Each row comes from the steps of one path. Every step used is in the known rows, and no mark comes twice. Write the path behind each row, first mark first.
Known rows:
b > k > s: [  7  13  -2  -2  -9   0   2  -9  -5  -6   4  10  12 -14  19   4   8 -16
   1 -10  -5  -9 -19  -5]
y > g > k > s > j > b: [  0  12 -10   1 -24   9  -1 -14 -10 -19  -3  11  20 -11   0  11  14  -7
  16 -17  -4 -11 -22 -15]
k > g: [ 12   9  -5  -2 -14  14  12  -9  -2 -10   9   2   4 -14  13  10  -7 -22
  -7   3 -17  -1 -20 -19]
z > b > y > g > k > s > j: [  9   4 -14   2 -13   4  -3   2 -18 -13  -9  13  17 -14   3  13   7   1
  11  -4  -7 -19 -15  -7]
b > y: [  4   0  -4   2  -5  -2   6   9   1  -7  10  15   3 -15  14  11  -6 -14
  -4  10 -15  -8 -22  -5]
z > b > k > s > j: [ 13   0 -10  -6 -22   5  -2  -3 -19  -2   6  10  18 -16  12  12   6   1
   1 -11  -6 -10  -8   0]
g > k > s > j: [  4  17 -10  -2 -22   8  -7 -12  -4 -17   5   5  21 -12   4  14  10  -8
  12  -8 -13  -6 -15 -10]
k > g > y > b > z: [ 14   9 -13   2 -17  19   2  13   3 -14  13  14   7  -4   9  14   2 -11
 -16  -1 -16  -6 -17 -12]
y > b > k: [  2   2  -4  -4 -18   3   1   7 -15   0  21  23   8  -7  12  12   3 -14
   1 -13  -4  -8 -16  -4]
s > j > b > k: [  1  -8  -5  -8 -30   6   8   2 -10  -1  21  14  14 -13   9  19   1  -6
   7 -16 -11  -5 -12   4]
k > s > j: [  7   5  -7  -2 -21   5  -1 -12   1 -13   2   4  14 -18   4   9   7  -1
  -6   0 -15   1 -17  -8]
s > j > b: [  2  -8  -8  -6 -35  11   5   0  -5  -7  20  11  11 -17   3  19  -1  -3
  -2  -7 -15   1 -15  -3]
k > s > j > b > y > g: [  7   0 -10  -1 -16   3   6  -5  -2 -14  -8  13  10 -17   4   7  11   3
   0  -9  -9  -6 -21  -8]
k > g > y: [ 13  13  -4   2  -8  15   3   1   4 -14   3   8  12  -9  13  14  -7 -21
 -11   6 -20  -2 -24 -17]
b > y > g > k > s: [  2  16  -6   8   1  -3   2  -3  -4 -18 -10  15  11 -10  10   6   9 -16
  13  -2  -7 -18 -26 -14]
j > s: [  2   6  -7   2 -19   7  -1 -14  -5 -18  12   2   2 -14  13   5  -2 -10
  -3   0 -14  -1 -18  -4]
z > b: [  9  -3 -11  -2 -24  12  -4   4 -15  -5  15   9  11 -20   9  13  -6  -7
  -7   3  -9  -7 -16  -8]
w > b > y > g: [ -4  -6  -5   3  -8   8   3  13  -2  -6   1  21   0  -9   7   9  -6 -14
  -3   1 -10  -7 -21 -12]
s > j > b > k > g > y: [  9  -1  -5  -7 -22  12   7   5  -5  -7  12  15  17  -7  12  23   0  -9
   3 -15 -17  -5 -14  -1]
g > k > s > j > b > y: [  6  12 -15  -5 -21   7  -2  -1  -5 -15   5  15  15 -11   9  16  12  -3
  12 -14 -10 -10 -14  -5]

Which path is each row?
[  2  -1 -14   1 -29  12   0  12  -4  -8  28  15   3 -10   4  10   6  -4
 -11  -3  -8  -6 -14  -4] => y > b > z
[ -3   9  -3   8  -1  -3   5   3  -7 -14   0  16  10  -9   9  11   0 -20
  16   2 -10 -18 -25 -11] => b > y > g > k
[ 10   9   0  -5  -9   6  15  -8  -9  -3  10   7   8 -10  21  10  -4 -27
   3  -8 -11  -8 -17 -10] => b > k > g
[  5   3 -11   4 -10   5  -1   9 -19 -10   1  16  12 -13   8  13  -1 -11
  12   0  -5 -22 -20  -8] => z > b > y > g > k
[  5   6  -2  -5 -15  -2   3 -10  -5  -5   4   8  17 -13  13  10   8  -7
   4 -10 -11  -6 -13  -1] => b > k > s > j
[  4  12 -13   2 -11   6   3   1  -7 -16  -4  21   9 -11  12   6  12 -10
  11 -15   0 -17 -25 -12] => j > b > y > g > k > s
[  1  10  -6   5  -4  -3   3  -4  -5 -17 -11  13  14 -10   3  12   9  -8
  15  -3 -12 -15 -21  -9] => b > y > g > k > s > j
[  5   5  -5  -3 -10  19   1  11  -3  -3   8  19   9  -1  19  15  -6 -22
  -5 -11 -13  -5 -14 -10] => w > b > k > g > y
[  2   0  -5  -6 -24   6   7   3 -11  -1  21  18   9 -13  19  12   1 -16
   4 -18  -3  -9 -19  -2] => j > b > k
[  2   7  -2   2 -11   4  -8  18  -6  -5  14  27  16  -3  12  17   2 -13
  -4  -8  -9  -9 -21  -2] => g > y > b > k
[ -6  14  -1   7 -13   4   1  -9 -10 -16   3  10  16 -10   3  11   1 -24
  17  -4  -7 -13 -26 -17] => y > g > k
[  8   7  -9  -6 -21   7   4  -4  -8  -6  10  17  10 -14  21   5  10 -11
   1 -22   0  -8 -20  -4] => j > b > k > s
[ -3  -3  -8  -1 -21   4   7   5  -9 -12   8  18  14 -10   2  19   3  -6
  17 -10 -12 -12 -19  -4] => s > j > b > y > g > k
[ -1   4  -9   2 -14   6   7   6 -10 -13   6  22   8 -10  11  12   3 -15
  15 -11  -4 -17 -25 -10] => j > b > y > g > k
[  6   8  -5   0 -14   4 -11  11  -4  -8   4  24  21  -4   8  17  11  -1
  -5 -11 -10  -6 -16  -1] => g > y > b > k > s > j
[  0   0   0   8   0  -5  10   3  -2 -10  -2  14   4 -15   9   7  -3 -16
   2   8 -12 -12 -28 -10] => b > y > g
[  9  -4  -5 -11 -28  11  15  -4 -11  -3  16  10  11 -11  12  19   0 -11
   5 -17 -14  -4 -11  -3] => s > j > b > k > g
[ 10  12   0   0  -3   7   7   3  -3  -7   6  12  14  -6  21  15  -4 -24
   0  -5 -15 -10 -20  -8] => b > k > g > y
[  0 -11  -6  -1 -21   2  10   5  -5  -8   6  17   9 -14   2  16   0  -2
   4  -5 -13  -7 -20  -2] => s > j > b > y > g
[  7  -6  -8   4  -9   2   3  10 -16  -6  -1  16   7 -18   7  10  -5  -7
  -1   6  -7 -17 -22  -8] => z > b > y > g
[ 14  12  -7   0 -12  17  -1   8  -2 -13   6  17  10  -5   9  16  -3 -16
 -13   0 -15  -2 -22 -18] => k > g > y > b
[ 17   6  -8  -3 -12  13   1   9 -17  -4   6  13  16 -10  19  17  -5 -15
  -2  -6 -10 -15 -15  -6] => z > b > k > g > y
[  6   4  -7  -7 -21   2  -2  -1 -12  -4   9  19  13  -8   7  12  12  -2
   0 -17  -5  -5 -11  -2] => y > b > k > s > j
